Known rows, with every way that one mark hangs from another:
j_981{j_102{j_513 j_609{j_787}} j_161}: [-1.151, -0.746, -1.767, -2.912, 0.937, -0.565, 5.609, 0.976, -0.815, 0.428, 3.034, -3.000, -0.949, -0.759, 1.761, -0.881]
j_787{j_609{j_102 j_260}}: [0.910, 1.752, 2.366, 0.186, -1.243, -0.829, -8.011, 0.059, 2.759, -0.149, -2.755, -4.130, -0.984, -1.321, -3.311, -0.440]
j_981{j_102{j_513 j_609{j_260 j_787}} j_161}: [-1.046, -0.163, -3.269, -2.528, 0.120, -0.732, 5.239, 2.715, -0.502, 0.827, 2.305, -4.049, -0.459, -1.026, -1.169, -2.122]
j_102{j_513 j_609{j_787} j_981{j_161}}: [-1.243, -0.189, -1.772, -0.575, 4.365, 0.896, 1.274, 0.058, -2.663, 0.809, 1.052, 3.707, -1.411, -0.551, 1.772, -2.371]
j_981{j_102{j_513 j_609}}: [-1.569, -1.241, 0.782, -2.259, 2.576, 0.634, 0.864, -1.501, -2.063, 0.436, 1.742, -1.859, -0.697, -0.399, 2.519, 5.278]
j_161{j_981}: [1.128, -1.347, 1.819, 2.164, -3.032, 1.933, 4.494, -1.758, 2.293, 1.048, -0.813, -1.562, 1.478, -0.138, 2.835, 4.456]
j_102{j_513 j_609{j_260 j_787} j_981{j_161}}: [-1.276, 0.611, -3.279, -0.008, 3.602, 0.652, 0.571, 1.813, -2.231, 1.139, 0.234, 2.763, -0.874, -0.881, -1.136, -3.475]
j_609{j_787}: [1.640, -0.964, 2.165, 0.543, -5.595, 1.286, 1.774, -1.083, 3.882, -0.973, -2.261, -4.987, 0.773, -2.123, -0.988, -2.486]
j_260{j_609{j_102{j_513} j_787}}: [-0.701, -1.048, 3.334, 0.017, -5.238, -0.827, -2.160, -1.149, 2.100, -2.144, -2.100, -2.859, -0.793, 3.515, -1.452, -3.017]
j_825{j_513}: [-2.177, -0.010, 3.494, -0.223, -3.295, 1.862, 1.382, -1.790, -0.517, -2.739, -0.200, -3.763, 0.488, 2.729, 0.842, 4.132]
j_609{j_102{j_981} j_260 j_787}: [3.584, 0.155, -0.476, 3.057, -5.019, -0.544, -3.929, 0.651, 2.766, -0.264, -3.328, 0.549, 2.354, -2.201, -5.428, -6.844]
j_260{j_609{j_102{j_981} j_787}}: [2.646, -0.667, 2.044, 1.812, -4.774, -1.081, -1.619, -1.019, 2.731, -3.388, -2.447, 2.150, -0.727, 2.265, -1.884, -4.368]
j_981{j_161}: [0.692, 0.094, 1.360, -1.120, -1.826, 1.628, 2.740, 0.542, 1.116, -1.254, 0.933, -4.326, 1.373, -1.952, 2.265, 4.861]
j_260{j_609{j_102{j_513 j_981} j_787}}: [-0.008, -0.713, 1.526, 1.347, -2.572, -0.996, -2.015, -1.438, 0.563, -2.034, -1.863, 4.095, -0.474, 3.829, -1.112, -4.471]
j_787{j_609}: [-0.424, 0.857, 3.221, -0.890, 1.272, 1.032, -2.451, -1.787, 1.841, -0.557, -1.434, -2.779, -2.119, -1.013, 1.477, 3.037]
j_787{j_609{j_260}}: [-0.292, 1.384, 1.729, -0.368, 0.415, 0.796, -3.229, -0.059, 2.302, -0.311, -2.051, -3.898, -1.602, -1.239, -1.411, 1.867]

Rows:
[0.771, 0.986, -2.637, 1.442, -1.950, -1.120, -1.638, 2.211, -0.204, 0.871, -0.440, 2.144, 2.583, -0.637, -3.653, -6.456] -> j_609{j_102{j_513 j_981{j_161}} j_260 j_787}
[1.326, 2.154, 0.419, -0.119, 3.364, -1.228, -4.699, 0.106, -0.245, -0.425, 0.622, 3.479, -1.152, -0.803, 1.004, 0.506] -> j_787{j_609{j_102{j_981{j_161}}}}
[-0.050, 0.561, -0.221, 0.472, 1.710, -0.160, -2.833, -0.011, -2.651, 0.291, 1.195, 4.119, 2.294, -0.010, 1.333, 1.653] -> j_609{j_102{j_513 j_981{j_161}}}
[-1.168, 2.774, -1.599, 0.175, 4.827, -1.379, -5.941, 1.486, -2.196, 1.180, 0.369, 4.225, -0.460, 0.538, -1.189, -0.921] -> j_787{j_609{j_102{j_513 j_981{j_161}} j_260}}
[-1.059, -0.512, -0.968, -2.624, -0.405, -0.054, 6.650, 0.855, -1.083, -0.079, 3.822, -2.215, 2.227, -0.236, 3.121, 5.060] -> j_981{j_102{j_513} j_161}
[-0.458, -1.593, -2.867, 0.762, -1.173, -0.453, 6.555, 0.415, 0.813, 3.253, 0.585, -1.280, -0.228, 0.825, -0.635, -2.413] -> j_161{j_981{j_102{j_513 j_609{j_260 j_787}}}}
[-1.647, -0.376, 0.211, -0.359, -0.084, 1.261, -2.293, -0.020, 0.292, 1.046, -2.270, -3.904, -1.356, -1.177, -2.666, -3.065] -> j_102{j_513 j_609{j_260 j_787}}
[0.711, 0.128, -0.377, -0.604, 5.003, 1.534, 0.002, 0.003, -2.526, -0.887, 1.420, 2.679, -1.126, -1.848, 3.107, 4.607] -> j_102{j_609 j_981{j_161}}
[-1.859, -0.640, -0.880, -3.493, 3.482, 0.135, 3.754, 0.542, -2.894, 0.106, 3.963, -2.100, -0.669, -0.548, 3.776, 6.087] -> j_981{j_102{j_513 j_609} j_161}
[-1.326, -1.790, -0.367, -0.156, 2.350, 0.483, 5.366, -1.759, -1.738, 2.549, 2.188, 0.534, -0.360, 1.264, 4.257, 5.542] -> j_161{j_981{j_102{j_513 j_609}}}
[-0.811, -0.902, -1.605, -1.207, -0.792, -0.334, 2.203, 0.711, 0.349, 1.024, 0.087, -3.732, -0.586, -0.836, -2.301, -2.605] -> j_981{j_102{j_513 j_609{j_260 j_787}}}
[-1.789, 0.772, -2.570, -0.485, 6.543, 1.360, -1.015, 1.368, -4.327, 0.882, 1.198, 3.652, -0.649, -0.565, 0.860, 3.304] -> j_102{j_513 j_609{j_260} j_981{j_161}}
[-0.616, -1.891, -0.503, 0.643, -1.638, 0.154, 8.199, -1.413, 0.181, 2.351, 2.044, 0.496, 2.361, 1.570, 3.761, 4.629] -> j_161{j_981{j_102{j_513}}}
[0.993, 0.253, -1.061, 2.764, -2.875, -0.629, -4.188, 0.219, 0.576, 1.153, -2.799, 2.513, 2.407, -0.544, -4.836, -6.919] -> j_609{j_102{j_513 j_981} j_260 j_787}
[-0.240, 0.144, -0.136, 0.188, -1.292, -1.538, 0.618, 0.657, -0.251, -2.255, 0.305, 3.803, -0.463, 3.760, -0.031, -3.711] -> j_260{j_609{j_102{j_513 j_981{j_161}} j_787}}
[-1.346, 2.192, -0.067, -0.558, 5.673, -1.244, -5.237, -0.293, -2.496, 0.774, 1.090, 5.268, -1.106, 0.879, 1.575, 0.392] -> j_787{j_609{j_102{j_513 j_981{j_161}}}}
[1.397, -1.336, -1.422, 0.707, -0.668, 0.246, 5.420, 0.447, 0.946, 1.621, 0.999, -2.372, 0.006, -0.663, 0.744, 4.435] -> j_161{j_981{j_102{j_609{j_260}}}}
[2.402, 0.046, 0.366, 0.545, -3.715, -1.558, 1.102, 1.031, 1.973, -3.651, -0.223, 1.817, -0.533, 2.126, -0.623, -3.742] -> j_260{j_609{j_102{j_981{j_161}} j_787}}
[2.927, 0.436, 0.417, 2.618, -2.442, 0.194, -5.340, 0.177, 0.912, -0.442, -2.339, 1.355, 2.654, -1.823, -3.354, -0.082] -> j_609{j_102{j_981} j_260}
[1.644, 1.348, 2.125, 1.120, 2.325, -0.730, -7.319, -1.913, 0.519, -0.298, -1.667, 3.659, -1.307, -0.643, -0.151, -0.362] -> j_787{j_609{j_102{j_981}}}
